Each row comes from the steps of one walk. Every step used is in the known rows, and no mark comes twice. Write the walk behind each row, first mark first.
Known rows:
tilopa/nezuki/mifafun: [-2.23  2.86 -1.56 -1.03 -3.01 -1.90  0.46 -1.32  1.13 -1.10  0.57 -2.48
 -0.45  2.08 -0.30 -1.42  0.23 -0.03 -4.64 -1.96  1.51]
gikeral/doduv/nezuki: [-1.63  0.60 -1.73  0.62  0.30 -2.70 -3.61 -0.33  0.79 -3.86 -0.24  0.84
  2.53  2.13  0.64 -2.28 -2.89  0.18  0.67 -2.38 -0.62]
gikeral/doduv/lerep/mifafun: [-0.87 -0.81  0.52 -0.35 -2.00 -4.67 -2.44  0.95  1.38 -3.30  1.08 -0.53
  1.74  2.78  0.80 -2.21 -1.98  0.58 -0.76 -0.19  1.62]
fasipo/mifafun/lerep/tilopa/nezuki: [-0.62  0.13 -2.81  1.14 -3.71 -3.75  0.37 -0.92  0.25 -1.65  4.24 -0.06
  0.08  3.63 -2.60 -0.84 -0.79  0.45 -2.32  1.85  2.85]
mifafun/lito: [-0.18  3.93  0.67  1.49 -0.47  0.34 -0.53 -0.12 -0.01 -0.90 -1.23  1.61
 -1.88  0.16 -0.26 -0.21 -3.49 -1.62 -1.55 -3.31 -0.58]
gikeral/doduv: [-2.81  1.74 -0.92  0.43 -0.44 -3.18 -1.82 -0.94 -0.69 -2.50  0.28  1.59
  1.47  0.81  1.55 -1.87 -3.33 -0.13 -0.34 -3.52 -0.44]
fasipo/mifafun/gikeral/doduv/nezuki: [-0.04 -0.04 -2.66 -2.23  2.71 -0.82 -3.26 -1.34 -1.61 -5.84  0.53  2.93
  3.79  2.89  1.30 -2.24 -3.26  1.89 -0.16 -0.58  0.04]
doduv/nezuki: [-0.13  0.52 -1.12  1.08 -0.63 -1.31 -2.83 -0.19  2.29 -3.20 -2.41 -0.79
 -0.14  2.42 -0.94 -1.31 -1.44 -0.80 -1.37 -1.99 -0.91]
nezuki/mifafun/lerep/tilopa: [ 2.24  0.20 -0.08 -1.21 -3.96 -1.38  0.40  0.34  0.88  0.10  0.57 -3.83
 -2.73  2.43 -3.04 -1.05 -2.21  0.66 -3.36  2.79  4.02]
lerep/mifafun: [-0.71  1.21  0.36 -0.16 -3.37 -3.56 -1.07 -1.18  1.66 -2.22  0.28 -2.06
 -1.12  0.86 -0.04 -1.91 -1.97  0.53 -2.14  0.22  0.61]
lito/mifafun/lerep/tilopa/nezuki: [-2.19  0.38 -1.39  5.11 -4.63 -2.55 -1.02 -0.24  1.38 -0.54  0.90  0.05
 -0.65  3.39 -2.34  0.38 -1.04  0.57 -4.90  1.54  4.57]
tilopa/nezuki/mifafun/gikeral: [ 0.59  2.22 -1.37 -1.54 -1.40  1.24  0.39 -2.13 -1.21 -0.88 -1.16 -0.97
  0.30  1.70 -0.43 -0.76  0.14  0.72 -5.42 -1.25  2.20]
gikeral/doduv/nezuki/mifafun: [-1.27  1.20 -1.43 -2.58 -0.31 -2.14 -2.62 -0.12  1.20 -3.72  0.40 -1.91
  1.86  2.54  0.66 -2.99 -2.49  1.21 -0.87 -0.68  1.34]
doduv/nezuki/mifafun/fasipo: [ 0.33 -0.48 -0.63 -1.06 -1.79  0.02 -1.71 -0.41  1.94 -0.75 -1.07 -4.07
 -0.84  1.52 -1.63 -2.50 -0.80 -0.12 -2.96  1.09 -0.51]
nezuki/mifafun/fasipo/tilopa: [ 1.60  0.62  0.40 -2.06 -0.66 -2.07 -2.47 -1.16  0.16 -0.62  1.33 -5.07
 -2.70 -1.21  0.87 -3.01  1.24  0.96 -3.90 -0.91 -1.17]
nezuki/mifafun/lerep: [ 0.88  0.79 -0.94 -1.51 -2.40 -1.68  0.40  0.65  2.31 -3.05 -1.62 -3.62
 -2.71  2.43 -1.26 -1.01 -2.11  0.67 -4.33  0.87  1.50]
doduv/lerep/tilopa/nezuki/mifafun: [ 0.53 -0.17  0.07 -0.10 -4.27 -1.20 -0.60  0.93  1.09  1.90  0.89 -2.42
 -0.56  4.18 -2.67 -0.94  1.59 -0.85 -4.61  0.38  4.85]
fasipo/tilopa/nezuki: [-0.36  1.94 -1.57  1.19 -0.59 -3.87 -2.88 -1.58  0.30 -2.32  1.94 -1.08
 -0.70  0.31  1.20 -1.59  2.67  0.19 -2.65 -3.93 -0.84]
fasipo/tilopa/nezuki/mifafun: [-0.07  2.65 -1.27 -1.78 -1.16 -3.21 -1.88 -1.20  0.64 -2.24  2.48 -4.01
 -1.43  0.60  1.26 -2.24  3.02  0.98 -4.41 -2.39  0.83]
doduv/lerep/mifafun/gikeral: [ 3.40 -1.50  1.42 -0.84 -1.20 -0.18 -1.82  0.58  0.51 -2.42 -2.80 -0.62
 -0.28  2.61 -0.87 -0.37 -0.78  0.55 -3.60  0.83  2.17]
gikeral/doduv/nezuki/mifafun/lito: [-0.37  3.19 -0.13 -2.16  0.34 -0.03 -1.87  0.26  0.06 -2.80  1.04 -0.11
  1.28  1.66  0.80 -2.36 -4.15  0.45 -0.15 -0.87  1.39]
gikeral/doduv/lerep/tilopa/nezuki: [-1.37 -0.71 -0.73  2.71 -2.73 -3.25 -1.84  0.45 -1.06  1.02  2.70  2.19
  2.97  3.66 -1.05 -1.23 -0.15 -0.86 -0.96 -1.90  3.17]
fasipo/mifafun/lito: [-1.53  3.90 -0.19 -0.64 -0.10 -1.05 -0.47 -0.09  0.01 -3.08  1.08  1.95
 -1.47  1.31  0.55 -0.56 -3.69 -0.51 -1.70 -2.30 -0.46]
doduv/nezuki/mifafun: [ 0.27  0.84 -0.75 -2.10 -1.31 -0.74 -2.04  0.15  2.83 -3.10 -1.89 -3.43
 -0.96  2.84 -0.89 -2.17 -1.14  0.34 -3.01 -0.16  0.92]

Which walk is each row?
[ 3.36 -0.73  0.31 -0.61 -2.70  1.95 -0.28  0.32 -1.36  2.03 -0.42 -0.94
  0.26  3.78 -2.77 -0.13  1.33 -0.20 -5.49  1.14  5.57] -> doduv/lerep/tilopa/nezuki/mifafun/gikeral
[ 1.36 -1.24  1.25  1.71 -2.76 -1.15 -2.03  2.01  0.82  1.22 -1.65 -0.14
 -1.44  3.18 -2.47 -0.20 -0.62 -1.68 -2.47 -0.88  2.47] -> doduv/lerep/tilopa
[ 0.78 -0.64 -1.24  0.04 -2.67 -3.38 -0.48 -0.13  0.56 -2.20  2.25 -0.45
 -1.62  2.95 -2.23 -0.82 -2.62  0.61 -1.87  2.31  2.17] -> fasipo/mifafun/lerep/tilopa
[-2.01  1.23 -1.32 -0.06 -3.61 -0.92  0.71 -2.26  0.48  1.39  1.40 -3.10
 -0.45  0.63 -1.06 -1.78  0.54 -0.40 -4.44 -0.77 -0.15] -> tilopa/nezuki/mifafun/fasipo
[ 1.97 -1.20 -1.33 -1.26 -2.45 -2.28 -2.17  0.70  0.77 -2.11  2.13 -2.77
  1.08  3.26 -2.18 -2.72 -3.14  1.47 -0.40  3.52  4.48] -> gikeral/doduv/nezuki/mifafun/lerep/tilopa
[-1.69  0.41 -1.20  1.75  1.72  0.55 -4.87 -0.50 -0.30 -4.76 -2.63  2.73
  3.13  2.85  1.47 -0.93 -3.36  2.19 -2.59 -0.58  1.73] -> lito/mifafun/gikeral/doduv/nezuki
[ 0.23 -0.93 -0.97 -1.94  2.06 -1.29 -2.67  0.86 -1.63 -4.68 -0.65  3.41
  2.70  3.76  1.40 -0.73 -2.46  1.17 -2.00 -1.58  0.89] -> fasipo/mifafun/gikeral/doduv/lerep
[ 0.13  1.11 -0.80 -0.22  1.09 -0.17 -1.93 -1.57 -2.99 -2.44 -1.18  3.03
  2.24  0.47  1.29 -0.96 -3.66  0.64 -1.17 -2.92  0.33] -> mifafun/gikeral/doduv
[ 1.26 -0.56 -1.08 -2.36  0.98 -2.81 -4.50 -0.80  0.00 -2.61  3.04 -4.05
  1.37 -0.14  1.40 -4.44  0.29  2.11 -0.68  0.00 -0.93] -> gikeral/doduv/nezuki/mifafun/fasipo/tilopa
[ 0.16 -1.15  0.66  1.39 -1.80 -2.54 -2.69  1.52 -0.70  0.31  0.67  1.51
  1.33  3.09 -1.01 -1.18 -2.07 -0.68 -0.24 -1.48  2.70] -> gikeral/doduv/lerep/tilopa
[ 1.52 -2.55  0.77 -0.24 -0.76 -5.57 -4.45  0.33  0.08 -2.15  3.73 -2.57
  1.16  0.18  1.74 -3.47  0.80  1.72 -0.74  0.36 -0.57] -> gikeral/doduv/lerep/mifafun/fasipo/tilopa
[ 3.08 -1.21  1.25 -2.27 -0.80  0.96 -1.89  1.18 -2.62  0.57 -0.18  0.27
  1.63  2.89 -1.02 -1.27 -1.98  1.13 -2.98  0.74  5.23] -> nezuki/mifafun/gikeral/doduv/lerep/tilopa
[ 0.60 -1.01  1.14 -0.01 -2.99 -3.48 -1.82  1.30  2.90 -2.49 -1.07 -1.95
 -1.28  3.05 -0.86 -1.17 -0.56 -0.24 -2.61  0.27  1.30] -> doduv/lerep/mifafun
[ 0.82  4.90 -0.15 -1.45 -0.55 -1.35 -1.23 -0.82 -0.43 -0.97  3.10 -2.26
 -1.99 -0.34  1.16 -1.67  1.37  0.42 -3.62 -2.62  1.26] -> fasipo/tilopa/nezuki/mifafun/lito
[ 2.91  0.35 -0.66 -2.89  0.45  2.37 -2.18 -0.63  0.34 -2.95 -3.43 -2.14
 -0.21  2.32 -1.08 -1.35 -1.15  0.94 -3.84  0.46  1.85] -> doduv/nezuki/mifafun/gikeral
[ 1.34  1.16  2.24  0.54 -2.23 -1.29 -1.20  1.82  1.64 -1.50 -0.51 -0.16
 -1.70  1.99 -1.07 -0.41 -2.23 -0.81 -2.03  0.17  1.90] -> doduv/lerep/mifafun/lito
[ 0.31  1.93 -0.49 -3.36  0.55  0.23 -1.00 -1.42 -2.49 -2.25 -0.73  0.37
  1.60  0.87  1.36 -1.77 -3.28  1.74 -2.79 -1.39  2.08] -> nezuki/mifafun/gikeral/doduv
[ 0.21  3.34  1.54  0.13 -2.64 -1.40 -0.44 -0.87  0.75 -1.27  1.14 -0.32
 -1.74 -0.22 -0.19 -1.30 -3.75 -0.11 -1.33 -0.05  0.87] -> lerep/mifafun/lito
[ 0.06  1.47  1.63 -0.07 -1.42 -2.67 -1.76  1.40  0.26 -2.17  1.63  1.45
  1.15  1.99  0.69 -1.50 -3.94 -0.08 -0.05 -0.37  2.08] -> gikeral/doduv/lerep/mifafun/lito
[ 1.23  2.10 -1.82 -2.91  1.48 -1.65 -2.72 -2.38 -3.37 -2.94  3.14 -0.82
  2.27  0.11  2.80 -2.66  1.21  2.76 -3.18 -2.28  1.96] -> fasipo/tilopa/nezuki/mifafun/gikeral/doduv
[-1.37 -0.21 -0.53  0.73 -0.09 -3.24 -2.50  1.56  0.66 -2.69 -1.42  1.57
  1.42  2.95  0.78 -1.13 -1.94 -0.45 -1.15 -3.53  0.06] -> gikeral/doduv/lerep
[ 0.48  0.67 -0.20 -1.32 -0.84 -1.65 -1.73 -2.36 -2.14 -2.68  1.11  1.29
  2.48  0.23  1.38 -1.99 -3.66  1.88 -0.92  0.24  1.76] -> lerep/mifafun/gikeral/doduv
[ 0.25  0.44 -1.63  2.35 -1.17 -3.15 -2.51 -2.23 -0.71  0.00  2.72 -1.76
 -0.37 -0.97  0.50 -2.08  2.66 -0.40 -2.62 -2.91 -2.45] -> mifafun/fasipo/tilopa/nezuki
[ 0.58  0.00 -1.85  3.30 -4.30 -2.45  0.16 -0.88  0.20  0.59  1.86 -0.37
 -0.13  2.52 -3.47 -0.34 -0.84 -0.85 -2.25  0.77  3.09] -> mifafun/lerep/tilopa/nezuki
[ 1.75 -0.79 -0.84 -1.28  0.08 -1.01 -3.51 -1.70 -1.01 -4.22  0.70  0.67
  3.69  1.73  0.40 -2.62 -3.04  2.13  0.24  1.59  1.70] -> lerep/mifafun/gikeral/doduv/nezuki
[-0.29 -0.41  0.48  0.81 -3.79 -2.69 -0.78 -1.96  0.91 -0.15  1.31 -2.66
 -0.86 -0.34 -0.90 -2.35 -1.80  0.10 -1.83  1.32 -0.82] -> lerep/mifafun/fasipo
[ 1.53 -1.80 -0.04 -1.17  0.45 -0.86 -2.64  0.78 -3.13 -1.66  1.28  3.57
  2.63  3.75 -0.20 -0.86 -2.48  0.90 -1.30  0.31  3.47] -> fasipo/mifafun/gikeral/doduv/lerep/tilopa
[ 1.40 -1.54 -0.85  1.90 -1.01 -0.16 -2.19 -0.23 -3.39  1.28  1.13  3.85
  3.90  2.99 -1.50 -0.38 -0.35 -0.46 -1.73 -1.31  4.06] -> mifafun/gikeral/doduv/lerep/tilopa/nezuki
[ 1.99 -0.44 -0.25  2.15 -3.31 -2.00 -0.70  0.28  0.46 -0.22 -0.19 -0.88
 -1.98  1.91 -3.18 -0.25 -2.49 -0.50 -1.68  1.15  2.36] -> mifafun/lerep/tilopa
[-0.86  1.82 -0.63 -0.38 -4.66 -1.51  0.39 -1.34 -0.20  2.09  2.64 -2.40
 -0.66  2.09 -1.96 -1.56  0.20 -0.14 -4.01  0.15  3.96] -> lerep/tilopa/nezuki/mifafun
[-0.41  1.53 -2.46 -0.48 -3.38 -2.39  1.01 -0.41  1.93 -2.32  0.20 -3.28
 -1.11  2.86 -1.71 -0.83 -0.26  0.51 -4.89  0.38  2.19] -> tilopa/nezuki/mifafun/lerep
[ 1.50 -0.47  0.27 -2.97  0.93  0.57 -1.62  1.19 -1.31 -2.47 -2.48  0.32
  1.70  2.98  0.53 -1.24 -1.83  1.02 -3.53 -1.07  2.83] -> nezuki/mifafun/gikeral/doduv/lerep
